Each row was made from one small tree. The marks that hang from a mark follow it in brackets, in alphabetical order. Every link used is in the known rows. Write each row's tree.
Known rows
nepem{fudad tevo}: [ 62.9 -42.5  17.6  17.9  48.0  13.4 -20.0 -25.2  -0.5  12.1  20.6 -42.2
  15.5  16.3  11.9   8.1 -23.7 -23.8]
nepem{fudad{mabo ribo sezu{vifam}}}: [ 39.9 -60.1  21.0   2.4  48.1   9.7   9.2 -13.6 -15.8  16.0  22.2  -8.5
  22.4  27.8  14.7   3.3  -0.3   7.6]
tevo{fimig{fudad{mabo ribo sezu{vifam}}}}: [ 44.6 -30.8  -7.7  -5.4  40.7   6.8  22.4 -11.4  -8.9  -6.7  47.9  10.4
  24.7  32.8  35.3   4.8   5.3   4.0]
fudad{tevo}: [ 38.2 -40.0  -1.3  11.5  55.1  -1.8  -8.5 -14.2   0.0   4.0  13.6 -12.4
   0.3  15.5   7.6 -11.2   1.4 -13.6]
sezu{vifam}: [ 10.9 -35.6  -7.5  17.4  18.1   3.4  18.7 -16.2  -5.0  14.1  24.7   2.0
   6.7   7.2  -3.4 -25.4  11.4 -13.5]
mabo{fimig{fudad{ribo sezu{vifam} tevo}}}: [ 23.9 -40.0 -14.9  16.0  47.9   6.2  27.2 -12.7   4.4  -4.2  56.0   4.6
  -1.8  32.7  18.2  11.2  15.7  -8.5]
mabo{fimig fudad{ribo sezu tevo}}: [ 43.0 -28.8  -6.2   6.3  59.8  -2.2  10.9 -12.8  -5.9  -2.3  31.0 -10.9
   5.6  28.2  29.3  27.6   1.7  -1.8]
fudad{ribo sezu}: [ 37.3 -26.9  11.8   1.0  58.6  14.1  -6.9  -7.3  -6.6 -14.3  -8.0   3.6
  12.7  24.0  21.7  12.2  -6.5  14.1]
fudad{tevo{fimig}}: [ 57.2 -26.5 -11.1   3.1  45.6  -2.2 -12.8 -11.4  -1.1   4.1  18.3  -7.2
  18.0  18.7  17.8 -17.1 -10.7 -32.1]
mabo{fimig fudad{ribo tevo}}: [ 36.2 -29.6 -11.1   6.5  39.9 -10.9  18.1 -19.9 -12.6  11.1  33.7 -18.4
   7.1  21.2  32.9  24.4   4.0 -18.8]
fudad{mabo{fimig} ribo sezu{vifam} tevo}: [ 20.1 -46.7  -4.6   5.2  49.0  -6.7  19.6 -11.1  -3.3   2.2  42.0   6.2
  12.2  40.1  15.2 -17.1  12.6  -1.8]
fimig{fudad{mabo ribo sezu{vifam} tevo}}: [ 35.1 -64.5  -1.4   7.0  72.1   0.8  20.2 -15.8  -1.1  -1.2  51.2   0.4
  -5.7  40.2  17.4   5.7  17.4  18.5]
nepem{fudad{mabo ribo sezu} tevo}: [ 72.3 -53.3  30.1   1.3  76.4  13.4 -22.6 -21.1  -5.9  -1.2  15.7 -33.3
  23.3  40.0  28.4  21.6 -25.8   8.5]
fudad{ribo sezu tevo{fimig}}: [ 64.9 -32.5  -1.6  -2.2  69.5   7.9 -17.5  -6.4  -2.0  -9.2   4.4   5.2
  17.9  36.6  25.6   0.0 -17.7  -7.8]
nepem{tevo{fimig}}: [ 62.3 -15.7  -7.3   9.0  36.8   7.1 -16.9 -20.8   4.3  -2.9  22.6 -18.3
  25.6  22.2  20.9 -13.9 -26.7 -31.2]
vifam{sezu}: [ 12.0 -43.3  -6.6   6.2  21.5   2.6  13.3  -8.2 -10.8  15.0  27.4  -5.3
   4.0  10.2   5.5 -32.1  11.1 -13.4]
nepem{tevo{fimig{fudad{mabo sezu{vifam}}}}}: [ 58.7 -31.4 -11.3  10.0  47.6  11.1   8.8 -21.9   9.3  -9.7  69.0  -9.7
  18.3  35.1  19.4 -10.9  -5.9  -6.4]
fimig{fudad}: [ 34.5 -19.2  -3.1   7.2  38.8   5.8   8.7 -14.2  -3.8  -7.6  28.8 -12.5
   7.4   4.1  25.8  19.5  11.3  -7.2]
fimig{fudad{sezu{vifam} tevo}}: [ 33.6 -50.9  -9.6  22.0  61.4  11.0  15.4 -12.7  10.9  -1.1  51.9  -0.6
 -14.2  23.0  -2.3  -4.1  17.8   2.9]
fimig{fudad{mabo ribo sezu tevo}}: [ 53.1 -49.5   6.9  -4.2  88.2   0.7   0.3 -11.8  -2.6 -17.3  31.9  -8.6
   2.3  38.2  34.8  26.3   7.4  22.1]
tevo{fimig{fudad{ribo}}}: [ 53.6 -14.3  -7.8  -6.1  33.7   6.6   6.7 -13.6 -11.7  -7.3  23.1  -2.5
  26.5  18.6  48.5  26.6  -6.3 -19.1]

Write each row's tree
[ 89.0 -36.3  16.3   3.3  62.5  23.7 -28.6 -17.8  -1.0  -0.7  11.5 -25.0
  33.4  36.4  31.1  19.2 -44.4 -18.5]
nepem{fudad{ribo sezu} tevo{fimig}}
[ 38.7 -32.1   3.2  -4.9  65.3  -7.3  -1.4  -7.7  -4.0 -12.1  23.7  -3.7
  19.4  37.6  33.4   3.4   2.9   1.2]
fudad{mabo{fimig} ribo sezu tevo}
[ 66.7 -64.7  26.8  -4.5  86.0   3.5 -17.7 -12.0 -11.5   5.6  12.0 -22.3
  16.2  36.7  25.9  17.7  -9.7   8.2]
nepem{fudad{mabo ribo sezu tevo}}
[ 44.0 -22.8   6.4  -3.0  63.0   5.5   3.7  -8.6  -0.9 -22.8  33.8  -8.4
  14.3  15.3  30.6  17.8  14.8  19.3]
fimig{fudad{mabo sezu}}
[ 48.3 -52.4  -6.3  -0.9  57.2  -1.8   5.2 -11.5  -5.4   4.9  32.2  10.9
  18.5  44.9  15.9 -25.5  -4.8  -3.2]
fudad{mabo ribo sezu{vifam} tevo{fimig}}
[ 63.4 -17.4   1.5 -15.6  57.5   6.8   1.9  -7.9  -9.9 -21.8  28.6   0.9
  32.4  31.8  53.2  25.6  -3.9   6.8]
tevo{fimig{fudad{mabo ribo sezu}}}
[ 27.9 -10.8  -8.2   1.3  19.5  -6.0  24.9 -17.8 -18.6   6.3  25.3 -13.1
  20.8  11.5  40.4  29.8   4.0 -15.7]
mabo{fimig fudad{ribo}}
[ 47.8 -44.5  -9.6   3.5  52.5  -1.7   3.4  -9.8   1.6   4.7  43.1   5.7
  17.6  33.1   4.7 -39.2   1.3  -9.2]
fudad{mabo sezu{vifam} tevo{fimig}}
[ 19.6 -41.8   2.3  12.1  42.1  12.8  13.2 -10.1  -5.3   1.4  10.3  12.9
   5.6  25.8   3.8  -8.9   2.9   9.8]
fudad{ribo sezu{vifam}}
[ 43.9 -41.0   8.9  17.2  36.0   8.1   5.8 -21.3   3.2   9.8  57.2 -27.6
  27.0  28.3   9.0 -11.6  -7.7 -18.6]
nepem{fudad{mabo{fimig} sezu{vifam}} tevo}
[ 46.6 -74.6  12.7  16.9  64.1  14.0   0.0 -13.8  -4.9  21.8  22.4  -9.3
   0.5  32.8  -0.7   2.1  -6.0  -4.3]
nepem{fudad{ribo sezu{vifam} tevo}}
[ 51.9 -42.2   3.7   2.1  84.0   1.4  -2.4 -10.5   4.2 -17.8  41.7 -13.1
   1.4  25.2  23.7  12.1  13.8  16.3]
fimig{fudad{mabo sezu tevo}}
[ 58.8 -39.5  -2.3 -11.8  55.5 -11.1  -7.1 -13.5 -12.8   3.7  18.0  -6.0
  26.3  36.0  37.9  -7.5 -11.3 -16.2]
fudad{mabo ribo tevo{fimig}}
[ 71.2 -34.0  -7.8  -1.2  68.4   3.8  -3.0 -12.5  -7.9   1.8  21.4  -5.8
  12.6  31.9  29.0  19.3 -13.9  -2.3]
mabo{fudad{ribo sezu tevo{fimig}}}
[ 71.3 -48.9  25.6  11.5  72.4  23.7 -25.6 -20.0  -0.2  -0.4   6.1 -29.6
  14.8  34.2  19.7  25.6 -31.4  -0.3]
nepem{fudad{ribo sezu} tevo}
[ 68.8 -22.3  -7.7   4.1  44.8  10.5  -4.4 -24.6  -1.0  -8.9  34.9 -17.6
  19.8  33.4  43.4  24.0 -23.9 -21.1]
nepem{tevo{fimig{fudad{ribo}}}}
[ 90.8 -40.1  21.1  -5.8  66.0  12.8 -27.0 -19.4  -7.1  -1.9  20.2 -28.4
  40.9  42.9  39.0  14.8 -38.4 -10.3]
nepem{fudad{mabo ribo sezu} tevo{fimig}}
[ 24.8 -42.3 -14.8  17.2  42.2  -1.4  31.4 -17.1  -4.1  13.3  48.8  -1.6
  -1.3  29.5  10.7   6.4  10.7  -5.7]
mabo{fimig fudad{ribo sezu{vifam} tevo}}
[ 38.3 -24.8  -0.9   0.7  61.3  -7.4  -2.9  -5.7   2.0 -14.4  32.8  -7.7
  17.9  26.0  22.7 -10.5   9.3  -4.8]
fudad{mabo{fimig} sezu tevo}
[ 54.6 -18.4  -3.5 -16.3  38.1  -3.1   9.6 -14.7 -16.8  -8.3  32.2  -4.9
  33.4  25.1  57.2  22.2  -1.7 -10.3]
tevo{fimig{fudad{mabo ribo}}}
